Every row comes from one small tree of marks. Brackets hold a mark, then the marks that hang from it, in the order of their numbers. Every link used is in the known rows. Which tree was each row made from?
Known rows
[z_815 z_162 z_236 z_572 z_791]: [-0.39 -0.11 -0.27  0.00  0.05  0.20 -0.04  0.23  0.24 -0.10  0.13 -0.22
 -0.21 -0.39 -0.49  0.11 -0.01  0.22 -0.09  0.12  0.12  0.26]
[z_426 [z_815 z_162 z_791] [z_890 z_236 z_572 z_682]]: [-0.02 -0.05 -0.45 -0.14  0.24  0.33  0.09  0.09 -0.07 -0.07  0.21 -0.18
 -0.11 -0.43 -0.47 -0.06  0.26  0.09  0.28  0.04  0.31  0.42]
[z_426 z_890]: [-0.01  0.17 -0.38 -0.13  0.21  0.00 -0.05 -0.09  0.16 -0.12  0.21 -0.39
  0.04 -0.07 -0.69  0.00 -0.28  0.05 -0.09  0.09  0.14  0.19]
[z_890 [z_236 [z_815 z_162 z_426]] z_572 z_682]: [-0.10 -0.11 -0.16 -0.04  0.46 -0.01  0.10 -0.07 -0.16 -0.11  0.03 -0.37
 -0.26 -0.26 -0.46 -0.12  0.19  0.14  0.07  0.09  0.16  0.22]
[z_572 [z_815 z_162]]: [-0.15  0.08 -0.25 -0.04  0.28  0.10 -0.14  0.03  0.05  0.01 -0.03 -0.31
 -0.15  0.06 -0.63  0.06  0.00  0.15 -0.10  0.19  0.03  0.07]
[z_162 [z_890 [z_236 [z_815 z_426 z_791]] z_682]]: [ 0.26 -0.12 -0.11 -0.17  0.37  0.03  0.14 -0.05 -0.08 -0.09  0.19 -0.41
 -0.16 -0.03 -0.52 -0.01  0.17 -0.05  0.20  0.00  0.15  0.29]
[z_815 [z_162 z_890]]: [-0.10  0.07 -0.17  0.04  0.26  0.11 -0.03 -0.05  0.14 -0.14  0.08 -0.22
 -0.13 -0.08 -0.60  0.04 -0.13  0.13  0.00 -0.03  0.04  0.13]
[z_572 [z_815 z_162 z_236 [z_426 [z_890 z_682]] z_791]]: [-0.34  0.02 -0.31 -0.01  0.31  0.31  0.04  0.07  0.12 -0.10  0.30 -0.17
 -0.32  0.07 -0.60 -0.04  0.27  0.06  0.00  0.09  0.28  0.27]
[z_572 [z_815 z_236 [z_426 z_890] z_791]]: [-0.23  0.04 -0.26 -0.19  0.26  0.24  0.01  0.06  0.14 -0.17  0.30 -0.36
 -0.12  0.12 -0.58  0.00  0.10 -0.07  0.00  0.11  0.34  0.22]
[z_815 z_162 z_236 z_426 z_572]: [-0.54  0.05 -0.04  0.07  0.22  0.06  0.01  0.04  0.24 -0.21  0.17 -0.22
 -0.18 -0.27 -0.53 -0.04 -0.16  0.21 -0.21 -0.04  0.36  0.14]
[z_770 [z_682 z_890] [z_815 z_162 z_426 z_572]]: [-0.04 -0.06  0.16  0.18  0.10  0.11 -0.29 -0.10  0.26 -0.15 -0.04 -0.20
 -0.11  0.00 -0.34  0.21 -0.13  0.24 -0.31 -0.23  0.11  0.17]
[z_572 [z_815 z_162 [z_426 [z_890 z_236]] z_791]]: [-0.21 -0.01 -0.18 -0.06  0.27  0.46  0.06  0.07  0.16 -0.09  0.20 -0.25
 -0.10 -0.01 -0.56  0.00  0.16 -0.02  0.08 -0.04  0.31  0.18]
[z_236 [z_815 z_162]]: [-0.01 -0.07 -0.21 -0.04  0.14  0.04 -0.05 -0.05  0.00 -0.05  0.09 -0.28
 -0.06 -0.09 -0.68  0.09  0.03  0.14 -0.04  0.12 -0.07  0.06]
[z_770 z_682 z_815]: [ 0.17 -0.01 -0.16 -0.07  0.10 -0.16 -0.30 -0.15  0.02  0.00 -0.13 -0.21
 -0.14  0.10 -0.57  0.22 -0.08  0.28 -0.24  0.17 -0.14  0.17]
[z_162 [z_815 z_236]]: [-0.02 -0.04 -0.28 -0.26  0.18 -0.20 -0.05  0.03 -0.07 -0.12  0.10 -0.36
 -0.08 -0.06 -0.68  0.10 -0.01  0.12 -0.01  0.14  0.07  0.34]
[z_572 [z_815 [z_162 [z_890 z_682]]]]: [-0.03  0.10 -0.28  0.00  0.41  0.07 -0.10  0.00 -0.01  0.00  0.01 -0.29
 -0.24  0.10 -0.57  0.01  0.09  0.11  0.00  0.10  0.01  0.18]
[z_682 z_815]: [ 0.21  0.05 -0.16 -0.21  0.15 -0.11 -0.24 -0.09 -0.02  0.00  0.03 -0.45
 -0.13  0.04 -0.63  0.13 -0.05  0.14 -0.22  0.15 -0.04  0.17]
[z_426 [z_815 [z_162 [z_890 z_682]] z_236 z_791]]: [-0.05 -0.06 -0.26 -0.10  0.16  0.18  0.05  0.08 -0.06 -0.08  0.26 -0.06
 -0.27 -0.15 -0.60  0.02  0.30  0.14  0.21  0.05  0.20  0.35]
[z_770 [z_682 [z_815 z_236 z_791] z_890]]: [ 0.16 -0.14 -0.11 -0.13  0.17 -0.08 -0.36 -0.19  0.10 -0.12  0.15 -0.31
 -0.35  0.13 -0.51  0.18  0.10  0.22 -0.19  0.01 -0.13  0.36]
[z_572 z_815]: [ 0.04  0.13 -0.27 -0.19  0.29 -0.06 -0.17  0.02  0.01  0.02 -0.04 -0.49
 -0.07  0.12 -0.61  0.07 -0.09  0.06 -0.13  0.28  0.06  0.09]
[z_815 z_236 [z_426 [z_890 z_682]] z_572 z_791]: [-0.23  0.04 -0.31 -0.10  0.17  0.12  0.07  0.16  0.27 -0.15  0.35 -0.35
 -0.14 -0.23 -0.48 -0.04 -0.06  0.01 -0.09  0.08  0.43  0.38]
[z_236 [z_815 [z_162 z_890] z_426 z_572 z_791]]: [-0.03 -0.17 -0.02 -0.04  0.04  0.36  0.05  0.21  0.24 -0.14  0.17 -0.30
  0.11 -0.23 -0.37  0.13  0.07 -0.13  0.10 -0.09  0.24  0.13]

Which tree is each row?
[-0.13  0.00 -0.11  0.10  0.21  0.24  0.01 -0.05  0.06 -0.08  0.07 -0.23
 -0.08 -0.23 -0.46  0.03  0.00  0.20 -0.15 -0.21  0.27  0.27] | [z_770 [z_815 z_162 [z_426 [z_890 z_236 z_682]] z_572]]
[-0.38  0.05 -0.39 -0.13  0.24  0.22 -0.01 -0.06 -0.03 -0.27  0.28 -0.12
 -0.02 -0.35 -0.53 -0.09  0.05  0.12  0.14 -0.07  0.35  0.27] | [z_426 [z_815 z_162 z_236] [z_890 z_572]]
[-0.44  0.07 -0.09 -0.01  0.37  0.11 -0.04 -0.05  0.04 -0.15  0.13 -0.23
 -0.28  0.11 -0.63 -0.05  0.09  0.15 -0.12  0.07  0.25  0.08] | [z_572 [z_815 z_162 z_236 z_426]]
[-0.03  0.03  0.01 -0.12  0.52  0.05 -0.08 -0.11 -0.01 -0.24 -0.02 -0.70
 -0.12  0.01 -0.33 -0.02 -0.12  0.00 -0.02 -0.07  0.25  0.18] | [z_682 [z_890 z_236 [z_572 [z_815 z_426]]]]
[-0.19  0.05 -0.01  0.08  0.41  0.09  0.10  0.01  0.14 -0.13  0.10 -0.27
 -0.17 -0.28 -0.43 -0.09 -0.10  0.12 -0.03 -0.19  0.35  0.25] | [z_815 [z_162 [z_890 z_236 z_682]] z_426 z_572]
[-0.47  0.05 -0.03  0.06  0.29  0.05  0.05 -0.10  0.12 -0.23  0.22 -0.15
 -0.32 -0.04 -0.70 -0.06 -0.04  0.24 -0.15  0.03  0.27  0.11] | [z_815 z_162 z_236 z_426]
[ 0.04 -0.01 -0.05 -0.16  0.12 -0.06 -0.04  0.07  0.13 -0.09  0.10 -0.50
  0.16 -0.15 -0.50  0.06 -0.16 -0.06 -0.13  0.08  0.26  0.07] | [z_236 [z_815 z_426 z_572]]
[-0.07  0.00 -0.13 -0.15  0.31  0.17  0.01 -0.04 -0.12 -0.18  0.07 -0.21
 -0.02 -0.32 -0.45 -0.02  0.05  0.09  0.25 -0.11  0.27  0.22] | [z_426 [z_815 [z_162 [z_890 z_236 z_572]]]]
[-0.02 -0.09  0.17  0.04  0.30  0.02 -0.30 -0.23  0.18 -0.15  0.07 -0.28
 -0.21 -0.09 -0.39  0.07 -0.04  0.25 -0.26 -0.32  0.13  0.27] | [z_770 [z_682 [z_815 z_162 z_426 z_572] [z_890 z_236]]]
[-0.13 -0.07 -0.19 -0.24  0.16  0.24 -0.10 -0.01  0.09 -0.25  0.28 -0.38
 -0.15 -0.09 -0.42  0.04  0.14 -0.04 -0.03  0.01  0.26  0.32] | [z_682 [z_815 z_236 [z_426 [z_890 z_572]] z_791]]
[-0.26 -0.03 -0.09 -0.14  0.08  0.07  0.02  0.22  0.27 -0.15  0.19 -0.40
 -0.11 -0.23 -0.45  0.06 -0.13  0.02 -0.13  0.16  0.38  0.23] | [z_815 z_236 z_426 z_572 z_791]
[-0.28 -0.12 -0.24  0.06  0.14  0.38  0.02  0.05  0.04 -0.19  0.17 -0.14
 -0.29 -0.12 -0.41  0.08  0.26  0.15  0.00  0.02  0.19  0.32] | [z_770 [z_815 z_162 z_236 [z_426 [z_890 z_572 z_682]] z_791]]
[ 0.12 -0.03  0.09  0.00  0.22 -0.02 -0.29 -0.17  0.11 -0.22 -0.09 -0.39
 -0.12  0.13 -0.29  0.19 -0.13  0.13 -0.21 -0.04  0.08  0.18] | [z_770 [z_682 [z_890 z_572]] [z_815 z_426]]
[-0.35  0.07 -0.33 -0.11  0.12  0.19 -0.03 -0.01  0.09 -0.18  0.33 -0.10
  0.07 -0.39 -0.59 -0.05 -0.06  0.15  0.01 -0.17  0.39  0.28] | [z_426 [z_815 z_162 z_236 z_572] z_890]
[-0.10 -0.11 -0.07 -0.09  0.08  0.44 -0.06  0.07  0.22 -0.10  0.23 -0.27
 -0.03 -0.29 -0.42  0.08  0.10  0.03 -0.07 -0.22  0.30  0.29] | [z_682 [z_815 z_162 [z_426 [z_890 z_236]] z_572 z_791]]
[ 0.17 -0.18 -0.16 -0.21  0.21  0.11  0.04  0.04  0.01 -0.13  0.09 -0.48
  0.09 -0.28 -0.39  0.10 -0.03 -0.06  0.19 -0.09  0.08  0.27] | [z_162 [z_890 [z_236 [z_815 z_572 z_791]]]]
[-0.04 -0.03 -0.24 -0.28 -0.01  0.06 -0.06  0.22  0.05 -0.04  0.17 -0.33
  0.01 -0.33 -0.50  0.11  0.01  0.06  0.03  0.17  0.32  0.30] | [z_426 [z_815 z_236 z_572 z_791]]
[ 0.20 -0.08 -0.03 -0.17  0.38 -0.02 -0.24 -0.22 -0.11 -0.19 -0.02 -0.68
 -0.17 -0.11 -0.34  0.08 -0.05  0.13 -0.10 -0.13 -0.01  0.30] | [z_682 z_815 [z_890 z_236 z_572]]
[ 0.18 -0.20  0.00 -0.03  0.18  0.28 -0.16 -0.10  0.03 -0.08  0.12 -0.40
 -0.29 -0.05 -0.50  0.17  0.18  0.20 -0.05 -0.20 -0.08  0.29] | [z_682 [z_815 z_162 z_791] [z_890 z_236]]
[-0.11 -0.09 -0.25 -0.02  0.15  0.35 -0.01  0.19  0.20 -0.16  0.03 -0.27
 -0.12 -0.26 -0.34  0.12  0.01  0.01  0.16  0.11  0.06  0.20] | [z_815 [z_162 [z_890 z_572]] z_791]
[-0.12 -0.03 -0.09 -0.12  0.34  0.15 -0.12  0.06  0.11 -0.26  0.08 -0.62
 -0.19  0.06 -0.30  0.07  0.00 -0.05 -0.02  0.08  0.24  0.22] | [z_682 [z_890 [z_572 [z_815 z_236 z_426 z_791]]]]
[-0.35 -0.03 -0.09  0.11  0.20  0.14 -0.15 -0.28  0.10 -0.23  0.19  0.09
 -0.25  0.06 -0.59  0.05  0.07  0.30 -0.17 -0.17  0.13  0.22] | [z_770 z_682 [z_815 z_162 z_236 [z_426 z_890]]]
[ 0.06  0.05 -0.31 -0.18  0.62 -0.08 -0.04 -0.06 -0.18 -0.11 -0.09 -0.54
 -0.22 -0.10 -0.34 -0.08  0.04  0.04  0.14  0.09  0.09  0.32] | [z_162 [z_890 z_236 [z_572 z_815] z_682]]
[ 0.15 -0.09 -0.16 -0.28  0.26 -0.04 -0.01  0.09 -0.02 -0.14  0.00 -0.47
  0.18 -0.31 -0.40  0.11 -0.14 -0.04  0.16 -0.19  0.18  0.42] | [z_162 [z_815 z_572] [z_890 z_236]]
[ 0.06 -0.12 -0.18 -0.22  0.17  0.02  0.07  0.29  0.09 -0.13  0.19 -0.36
 -0.07 -0.16 -0.36  0.10  0.12 -0.11  0.14 -0.02  0.34  0.51] | [z_162 [z_815 z_236 z_426 z_572 z_791] [z_890 z_682]]
